Each row was made from one path, in order. Every step used is in the known rows, and no mark comes twice. Write each row's path.
Known rows:
bizu/kimopa/vodekiv/rinu/buriba/veve/kura/vupi: [-39.9   9.7 -56.3 -12.1 -41.4  47.2  -4.0 -25.0 -30.0   3.2 -34.0 -12.3
  41.1 -53.9 -10.3  27.6  52.8 -12.5 -31.4 -42.1  51.2   3.2]
bizu/kimopa/buriba/veve: [-19.9 -18.5 -48.2   1.8 -13.1  33.0  -0.6 -23.5 -19.8 -33.1 -19.6  -8.8
 -26.5  77.5  -8.2  13.7 -11.3 -21.0 -15.4  15.0  20.8  14.6]
veve/bizu/kimopa/vodekiv/rinu/buriba: [ -1.1 -18.8 -41.5  27.7 -57.4  23.0  17.7 -19.5 -15.4 -10.2 -69.6 -10.4
  25.2  15.4   9.7  11.0  42.6 -18.7 -45.2 -47.2  60.9  -4.9]
vupi/buriba/kimopa/bizu: [ -8.2 -24.5   5.9   6.2 -46.0  20.2 -37.9  11.7 -31.4 -15.8 -24.8  12.2
  17.6 -37.6  -5.4  19.2  32.2  -1.6  -6.6 -29.0  31.5  -4.4]
veve/bizu/kimopa/buriba/rinu: [-19.9  -8.2 -27.9  25.9 -20.4  24.3   2.7  -8.5 -42.6 -30.2 -56.6 -12.2
  -1.0  55.6  -4.0  -6.8   5.4 -69.2  -0.8 -10.6  48.7   3.4]
veve/bizu/kimopa/vodekiv: [ -0.7   2.6 -19.9  14.0 -54.9  25.6   3.5 -18.3   1.6 -12.8  -5.0   5.0
  22.7  19.3   1.1   9.5  51.4 -40.1 -20.9 -36.3  44.3 -18.8]
vodekiv/kimopa/buriba/veve/kura/vupi: [-36.4  20.9 -45.1 -10.9 -24.7  27.8 -10.5 -17.8 -30.2  10.1 -45.0 -17.4
  34.3 -74.4 -12.6  25.0  63.0 -15.1 -16.5 -21.9  31.3   7.7]
bizu/kimopa/vodekiv: [  4.1  13.4 -12.8  -1.7 -40.3  22.2   4.4 -24.0  -6.7 -11.8  -3.3   0.0
  11.8  14.4   3.2  12.9  13.1 -19.2 -20.6 -11.8  50.9 -15.4]
bizu/kimopa/buriba/veve/kura: [-48.3   4.9 -28.5  -3.6 -42.4  50.8 -11.7 -19.4 -20.9 -21.4 -15.5   0.5
  -4.9 -16.6  -8.5  12.0  26.7  15.5 -24.3 -42.0  17.7  10.4]
kimopa/buriba: [ -5.3  11.9  -7.2  27.3 -12.3 -15.2  10.9  -4.2 -21.7 -14.6 -76.3 -19.2
   1.6   5.2   1.0   5.2  16.9 -37.2  -4.2  55.5   7.8  10.7]
buriba/rinu: [ -8.5 -14.7 -11.4  -0.2   7.6  16.5   7.1  -1.1 -45.6 -15.8  -1.4   2.2
  -2.2  19.8  -3.1 -11.9 -28.8 -25.5   9.4 -31.5  40.7   2.8]
kura/vupi/buriba/kimopa/vodekiv: [  4.4   4.0 -21.7  -1.7 -27.1  13.1 -10.8 -20.5 -62.0  -5.7 -11.1   4.1
  29.8 -57.2   1.0  19.6  18.7  -5.9 -21.2 -17.0  50.2  -2.0]
vupi/kura: [-12.7 -11.8   5.7   0.5 -23.3  13.1  -0.9  -4.7 -26.1  -7.7  21.0   4.5
   8.0 -47.8  -0.4   5.7  20.9   5.2   5.0   4.2  20.3   1.7]
rinu/buriba: [  0.5 -16.8 -25.2   3.9 -21.4   3.5  -0.5  -1.0 -26.0 -10.8 -50.1 -12.5
  -0.3  -2.9   1.9  -5.5   4.0  -0.9 -27.6  -2.2  19.3  16.3]
kimopa/buriba/veve/kura: [-45.4  -1.0 -25.1  -0.1 -35.4  39.1  -3.5 -13.4 -29.6 -19.5 -14.5   3.3
  -0.8 -36.4  -8.1   9.8  32.0  18.3 -19.3 -42.3  12.6  12.8]
bizu/kimopa/vodekiv/rinu: [  2.7   9.6 -15.1  18.3 -37.0  24.0  26.5 -32.5   6.8   1.8 -24.1  -2.4
  25.8  22.7  13.0  26.4  22.1  -3.7 -25.8 -38.3  64.7 -26.8]
kimopa/vodekiv: [ 10.0   3.8  -4.0   4.1 -26.2   1.2  21.4 -12.1 -25.6  -7.1  -3.4   6.3
  22.4 -24.7   3.9   8.6  20.4 -14.1 -10.6 -13.4  39.6  -9.7]
kura/vupi/buriba: [ -9.5 -51.0 -19.1  -6.8   5.0  12.0 -10.3   5.6 -42.2  13.2 -74.1 -13.4
  21.0 -70.9   1.4   9.6 -15.4 -45.2  -8.9  34.5   7.3  14.3]
vodekiv/rinu: [ -0.5  -0.5  -6.1  19.8  -8.7   8.5  23.7 -15.9  11.8  10.2 -22.3  -2.1
  17.1  11.0  10.4  18.1  11.2   9.1 -11.5 -30.9  29.9 -16.2]
rinu/buriba/kimopa: [ -1.6  23.4 -28.7  -2.1 -19.9  12.7 -38.8 -16.1 -40.0 -14.4   4.8  -1.8
  -3.7   1.4  -3.6   4.8   9.2  40.9 -28.0 -31.0  23.3  12.3]
vupi/buriba/veve/bizu: [-20.9 -75.6 -43.3  24.6 -26.1  32.0  -2.0   7.1 -10.6 -16.6  -9.3  15.7
   5.6  22.0  -5.8  -0.8  45.7 -49.2 -10.1 -57.7  -8.8   7.1]
vupi/buriba/veve/bizu/kimopa: [-21.9 -38.8 -41.9   7.5 -38.5  54.6 -25.9 -12.4  18.3 -18.8  -6.2   2.4
  -9.7  73.2  -4.7   5.2  21.6 -42.2 -21.4 -38.7  10.1  -3.5]

Which path is each row?
[-43.5 -37.7 -21.6 -14.1 -29.7  53.2 -12.7  -8.1 -36.5 -11.6  -6.1  11.5
  -2.1 -58.8  -4.6   6.9   7.4  24.5 -23.2 -60.1   9.8  13.6] => vupi/buriba/veve/kura
[ -7.3   4.4   6.5   6.3 -46.0  14.0 -34.0   8.2 -15.3 -16.4   3.1  13.8
  19.5 -17.0  -9.5  19.1  50.2   9.3  -1.2 -37.8  32.0 -10.1] => buriba/kimopa/bizu
[-21.5 -23.7 -51.9  15.0 -48.9  54.3 -15.9 -20.3  24.8 -18.7 -10.7  -1.8
  -2.6  89.6  -3.1   9.4  39.2 -31.7 -31.2 -56.4  25.9  -7.3] => vodekiv/rinu/buriba/veve/bizu/kimopa
[-18.5 -68.6 -51.4 -17.0   7.8  36.1  -3.1  -7.7 -47.4  -9.9 -17.8   0.1
  -6.0  -4.2  -7.5  13.9 -30.2 -23.0 -11.8  -0.9  13.6  21.5] => kura/vupi/buriba/veve
[-40.2   9.6 -39.5 -18.3 -15.1  31.3 -10.3  -9.0 -25.1   7.8  -8.2  -6.2
  32.1 -68.7 -15.7  18.4  46.0  -8.5  -9.8 -28.2  15.1   8.9] => buriba/veve/kura/vupi
[-40.0   4.2 -48.8 -17.1 -22.8  33.0 -10.8  -9.8 -34.5   4.2 -24.9 -10.6
  32.3 -68.6 -14.9  16.9  46.0  -8.3 -18.8 -28.3  21.7  14.8] => rinu/buriba/veve/kura/vupi
[ -4.8   3.0 -19.9  15.3  -7.6   8.1  10.9 -14.7 -57.5 -15.3 -71.0 -18.0
   1.2  13.3   1.4  -1.2  -1.5 -42.7  -1.4 -11.1  65.1   3.0] => vodekiv/kimopa/buriba/rinu
[-36.2   4.7 -52.1  -8.7 -33.8  36.3   4.9 -19.2 -39.5   5.9 -34.1  -9.2
  45.0 -75.0 -10.1  25.9  56.2  -9.7 -26.3 -43.1  45.6   5.8] => kimopa/vodekiv/rinu/buriba/veve/kura/vupi
[-20.2   7.0 -21.8 -10.7 -12.1  27.9 -49.8 -12.8 -55.0   2.9 -12.5   0.1
  16.2 -70.7  -4.9  16.2   9.3  20.9 -20.0 -23.7  15.9  10.9] => veve/kura/vupi/buriba/kimopa
[ -3.3  -6.6 -12.1  -5.2  -3.9  19.0 -44.0 -11.5 -47.6  -5.4  -0.5   5.1
  -5.3 -26.3   0.6   9.0 -16.9  26.5 -16.3 -16.1   9.7   9.4] => vupi/buriba/kimopa
[  2.1 -11.1 -35.6  16.6 -47.9  20.3  18.2 -23.4 -22.1  -9.0 -67.6 -13.9
  18.0  14.0  11.0  13.1  15.2  -4.0 -45.3 -29.1  65.0  -2.4] => bizu/kimopa/vodekiv/rinu/buriba
[  5.5 -15.2 -32.0  19.5 -40.4  10.1  26.7 -17.6 -29.8  -6.8 -67.6 -11.1
  22.8  -6.7  11.2  11.2  19.5  -1.4 -40.1 -29.7  60.0   0.6] => kimopa/vodekiv/rinu/buriba
[-41.9 -14.6 -33.8 -12.3 -40.8  48.6  -9.2 -11.6 -32.7 -17.5  -2.8   7.0
  -0.9 -41.2  -7.8   4.4  23.8  36.5 -30.7 -70.8  18.2  16.0] => rinu/buriba/veve/kura
[-16.2   1.8 -22.0  14.4  -9.7  21.5   2.9 -12.8 -48.3 -29.5 -55.5 -16.2
  -8.7  50.4  -2.5  -5.4 -23.2 -54.5  -0.5   8.2  53.8   5.8] => bizu/kimopa/buriba/rinu
[-21.8 -17.6 -41.7   7.5 -37.7  49.8 -24.0 -14.6  30.1 -18.5  12.8   3.0
  -8.7  87.1  -7.6   5.2  34.4 -34.5 -17.8 -45.4  10.4  -7.6] => buriba/veve/bizu/kimopa
[-45.1  18.9 -45.8 -13.4 -25.9  37.4 -15.5 -16.5 -23.7   0.9 -34.0 -15.7
  28.0 -46.6 -15.6  22.6  48.1 -23.2 -15.8  -8.1  23.1   9.5] => bizu/kimopa/buriba/veve/kura/vupi
[-16.2  11.5 -23.2  36.8 -40.1  10.3  -6.6 -10.8   6.2 -20.7 -78.5 -20.1
   2.4  50.6  -1.3   6.6  48.1 -64.0 -14.5  31.7  11.5   1.6] => veve/bizu/kimopa/buriba
[-23.9 -12.7  -1.4   0.9 -55.2  29.1 -42.7   9.9 -38.0  -9.9 -32.9   9.3
  33.9 -75.2  -9.6  24.1  54.9  -2.8 -10.4 -39.0  36.6  -3.4] => veve/kura/vupi/buriba/kimopa/bizu
[-11.1 -40.0 -64.3  -1.9 -30.7  45.5  14.0 -30.3 -29.4 -26.5 -13.8  -1.7
  -9.3  60.6  -1.0  16.9  -9.2   5.6 -38.6 -45.2  54.9   8.6] => bizu/kimopa/vodekiv/rinu/buriba/veve
[-21.7 -39.2 -45.3  38.0 -32.2  18.2   6.8   1.1  -3.7 -24.3 -19.3   7.5
   7.3  44.5  -9.2   2.2  73.6 -55.2  -6.4 -40.2  -4.6   6.3] => kimopa/buriba/veve/bizu
[ -5.2 -14.8 -42.3  11.6 -60.9  36.3   4.7 -22.9 -13.3 -23.5 -11.2   4.1
  16.2  35.1  -0.7  10.2  46.6 -37.8 -31.9 -45.1  53.2  -9.3] => rinu/buriba/veve/bizu/kimopa/vodekiv
[  5.5  20.4 -14.1  21.1 -28.4  14.0  19.3 -32.0 -16.4   1.7  -4.9   5.7
  30.6  -5.0  10.5  28.2  29.9  20.6 -23.1 -55.8  62.1 -22.0] => buriba/kimopa/vodekiv/rinu
[ -5.1  -9.9 -33.4  10.3 -52.7  35.5   5.1 -22.2  -4.0 -19.5   5.4   8.6
  16.1  34.6  -1.8  12.4  44.6 -38.7 -22.9 -44.5  46.2 -15.2] => buriba/veve/bizu/kimopa/vodekiv
[-15.6 -53.4 -57.7  34.4 -49.1  31.4  16.5  -5.8 -10.3 -21.5 -14.6  12.3
  20.8  35.8  -3.8   5.8  76.4 -39.9 -25.4 -84.6  25.0   0.7] => kimopa/vodekiv/rinu/buriba/veve/bizu
[  8.5  29.2 -11.7   1.4 -29.7   8.1  -5.5 -23.4 -41.0 -11.4  25.1  11.1
  19.6 -22.3   0.0  15.1  26.4  15.8 -17.0 -33.7  46.6  -8.6] => buriba/kimopa/vodekiv
[  9.0  19.0 -24.0   4.0 -40.4   9.1  -6.4 -23.6 -54.7 -16.7   0.2   4.7
  19.6 -23.1   1.1  11.9  26.9  15.4 -30.0 -35.1  56.1  -1.0] => rinu/buriba/kimopa/vodekiv
[ -8.3 -45.5 -60.2   1.7 -24.0  34.8  22.2 -24.0 -38.5 -24.8 -13.4   1.4
  -4.7  41.7  -0.4  14.9  -5.0   7.4 -33.6 -45.5  49.8  11.7] => kimopa/vodekiv/rinu/buriba/veve
